Each row was made from one small tree. Brackets hold a mark, then the marks that hang from it, in alphabetical order. Every link used is in the known rows. Write each row's tree.
In the rows, zero is written as 128.
Known rows:
(S (V (E D))): [136 125  77 118 119 115 155 149 112 144 104 133 125 139 148 154 127  70
 121 115  97 126  87]
(M (V E)): [138 117 114 103 145 106 122 163 117 121 137  94 156 119 129 132 125 159
  85 124 113 127 127]
(D C N): [118 129 134 122 132 129 131 113 151 128  93 132 165 108 109  82 127 160
 162 139 146 133 133]
(M (V (E (D C)))): [140 120 162 106 164  90 136 152 132 122 113  90 164 130 152 192 127 142
 134 129 136 123  76]
(N (D C)): [154 133 142 139 139 114 124 106 127 130 156 114 144 111 123 102 127 122
 167 147 145 133 115]
(D C E (M V)): [116 131 184 132 112 118  99 105 173 110 138 121 142 147 106 141 136 172
 131 129 168 122 134]
(S V): [131 125  73 129 107 132 142 123 132 135 107 146 128 114 114  84 121  82
 106 125 123 135 138]
(V E N): [139 140 139 130 102 128 151 127 117 131 114 124 146 125 131 146 113 137
 109 128  87 148 131]
(M (V S)): [132 110 140 117 154  96 108 147 119 120  88  84 160  78 122 105 120 151
  93 123 152 121 142]
(C (D E (S V))): [ 85 134  63 139  98 149 106  70 157 156 190 135 152 217  87 122 118 102
  76 136 131 135 140]
(D C N S): [102 126 121 124 128 151 120 107 152 141 128 132 135 161 103  90 123 161
 145 142 145 127 141]
(D C (M (V N))): [130 133 194 133 104 126 127 104 156 104 106 138 107 127 107 131 127 174
 141 121 156 136 156]
(V (N D)): [148 144 137 151  95 116 130 127 111 128 132 133 112  98 114 130 121 120
 132 130 110 143 142]
(D C S): [118 128 141 135 141 142 126 100 153 142 151 118 145 162 118 100 113 128
 132 152 157 131 132]
(E (D (N V))): [114 132 120 111 159 114 120 192 139 130 119 121 147  77 144  97 140 121
 135 122 137 112 124]
(N V): [137 132 125 119 163 127 121 160 140 129 165 110 163  76 141  66 126 112
 103 138 140 125 145]
(E (D N)): [106 126 113 128 129 103 126 173 133 136  70 129 142  97 125 113 131 131
 154 124 134 120 122]
(E (D M N S)): [ 85 124 111 137 107 138 105 159 135 142 104 146  69 170 111 103 140 152
 158 114 149 106 148]
(C (D E M N S)): [ 61 134 101 145  96 155  75  88 161 146 173 137 131 222  73  92 139 195
 124 130 148 120 172]
(V M (N (D C)) S): [165 127 180 149 142 125 150  69 103 114  95 130 146  83 144 174 119 106
 162 144 132 144 110]
(N (D E)): [131 146 123 149 105 105 103 128 128 133 164 113 148 120 114 136 131 117
 123 138 123 129 124]
(M V): [126 117 122 118 146 101 113 161 136 120 116 106 149  93 113 101 121 154
  91 130 144 126 145]
(M (V (N D))): [148 136 138 132 106  98 115 148 112 113 139 119 105  91 105 151 126 148
 103 119 118 137 148]
(S (V E M)): [144 112  61 116 135 145 167 117 106 128 113 154 134 127 146 145 125  77
 103 129  91 137 107]
(C D): [114 127 103 141 153 115 115 108 142 142 147 106 193 131 106  66 119 141
 121 150 152 138 149]
(V E M (N D) S): [166 125 139 136 132 125 149 106  67 119 111 118 129  99 155 193 121 114
 126 128  83 140 106]

Write each row's tree:
[112 129 145 126 142 108 135 136 150 134  72 129 158 109 126 125 130 134
 181 134 152 124 104]  (E (D C N))
[143 130 158 128 109 122 146 114  99 132  86 101 161 110 142 147 110 138
 107 121  93 142 123]  (V E N S)
[142 137  91 122  75 144 165 109 115 133 115 153 119 140 124 147 116  96
  95 114  71 150 126]  (S (V E N))
[123 131 152 115 144 151 115 128 160 116 147 139 126 111 124  49 150 166
 170 126 159 116 155]  (D C M (N V))
[152 134 125 134 139 133  98 158 120 120 205 123  87 100 136  58 150 125
 147 125 144 114 155]  (N (D M) V)
[133 129 155 122  96 126 125 141 119 110 121 129  93 138 121 148 130 178
 105 105 106 132 154]  (D (M (V E N)))
[130 121 138 108 189 147 141 125 151 112 137 142 172  80 145  98 135 128
 146 146 146 127 127]  (D C (N (V M)))
[136 117  95  96 179 147 139 161 114 118 150 130 160  91 156 116 139 134
 110 130  97 123 125]  (D (N (V E M)))
[146 131 105 121 135 157  95 155  98 134 252 111  60 174 144  93 148 137
 122 121 115 108 144]  (N (D M S) (V E))
[144 144 144 160  75 128 119 121 114 120 135 151  68 119 109 110 136 134
 156 119 122 136 161]  (V (N (D M)))
[133 119 130 107 153  84 126 187 115 126 110  92 145 115 148 174 128 136
 106 118 120 118  96]  (M (V (E D)))
[155 111 132 105 198 139 140 139  96 120 143  92 181  77 184 128 127 101
  95 135 113 122 109]  (N (V E M S))
[123 139 120 135  83 163 156  65 153 140 126 164 102 177 106 140 108  91
 112 129 123 147 136]  (D C (S (V N)))
[106 108 144 117 134  98  96 170 119 116  44 112 102  97 118 121 147 180
 149  95 158 101 137]  (E (D (M (V S)) N))
[172 124 103 113 184 132 133 158  88 118 209 114 135  90 171 136 142  98
 114 139  99 124 108]  (N D (V E M))
[113 128 106 135 118 163 145  57 161 134 146 165 136 187 120 181 117  70
 102 146 137 134 103]  (D C E (S (V M)))
[118 128 139 126 112 126 114 110 127 120 158 117 130 172 105 135 131 197
 107 116 121 139 160]  (C (D (M (V E N))))
[104 112  88 117 155 137 138 158 106 140 104 138 115 159 148 181 132 121
 131 129 105 115  97]  (V (E (D N S)) M)
[ 90 126 101 128 125 125 114 166 133 149  97 129 109 146 115 123 128 132
 135 125 136 114 128]  (E (D N S))
[100 140 166 149  98 152 102  79 172 137 163 135 121 205 109 125 127 148
 141 141 164 123 137]  (D C E M S)
[139 121 161 145 137 130 152 100 111 119  56 132 155  73 143 150 109 105
 113 136 125 143 134]  (V M N S)
[155 138 169 131 116 102 125 113 130 109 141 119 119 105 108 163 124 153
 132 130 134 142 130]  (M (V (N (D C))))
[123 120 102 111 178 142 131 158 133 115 132 140 156  66 142  90 137 125
 114 136 129 123 142]  (D (N (V M)))
[144 149 175 139 127 136  95 108 153 118 219 121 125 133 134 109 150 128
 160 135 154 117 127]  (N (D C E M) V)
[120 116 103 132 150 144 161  94 141 137 108 164 110 164 146 176 120  44
 140 139 149 126  82]  (E (D C (S (V M))))
[104 126 131 148 118 130 109 151 135 143 123 132  77 168 131 113 131 113
 148 124 161 109 133]  (E (D M S))
[128 127 100  93 152 139 124 171 120 129 164 109 157 104 141  84 138 155
 108 122  96 121 137]  (D (N (V E)))
[149 144 147 134 102 144 137  89 110 138 185 122 102 187 127 176 118 139
 137 138  98 143 113]  (V E (N (D C S)))
[146 127  90 126 102 154 182 100 106 122  94 171 119 129 142 178 117  77
  95 122  70 150 115]  (S (V E M N))
[109 128 165 145 129 137 120 116 153 140 130 133  93 181 133 123 129 122
 178 133 177 114 118]  (E (D C M S))
[116 126 104 113 131 108 135 176 114 140  85 117 144 120 140 144 134 141
 147 119 103 121 101]  (V (E (D N)))
[106 137 111 149  65 150 140 118 133 141 105 181  31 184 117 154 127  80
 128 102 127 126 141]  (E (D M (S (V N))))
[139 131 146 136 137 117 171 140 105 125  81 140 141 113 168 221 118  92
 128 131  94 140  85]  (V (E D) M N)
[145 140  99 151  52 145 135 104 112 123 129 181  38 136 102 112 139  99
 144 104 106 138 158]  (S (V (N (D M))))
[128 112 197 125 158  95 111 128 138 114  69  98 128 111 141 141 137 150
 166 116 188 108 109]  (E (D C (M (V S))))
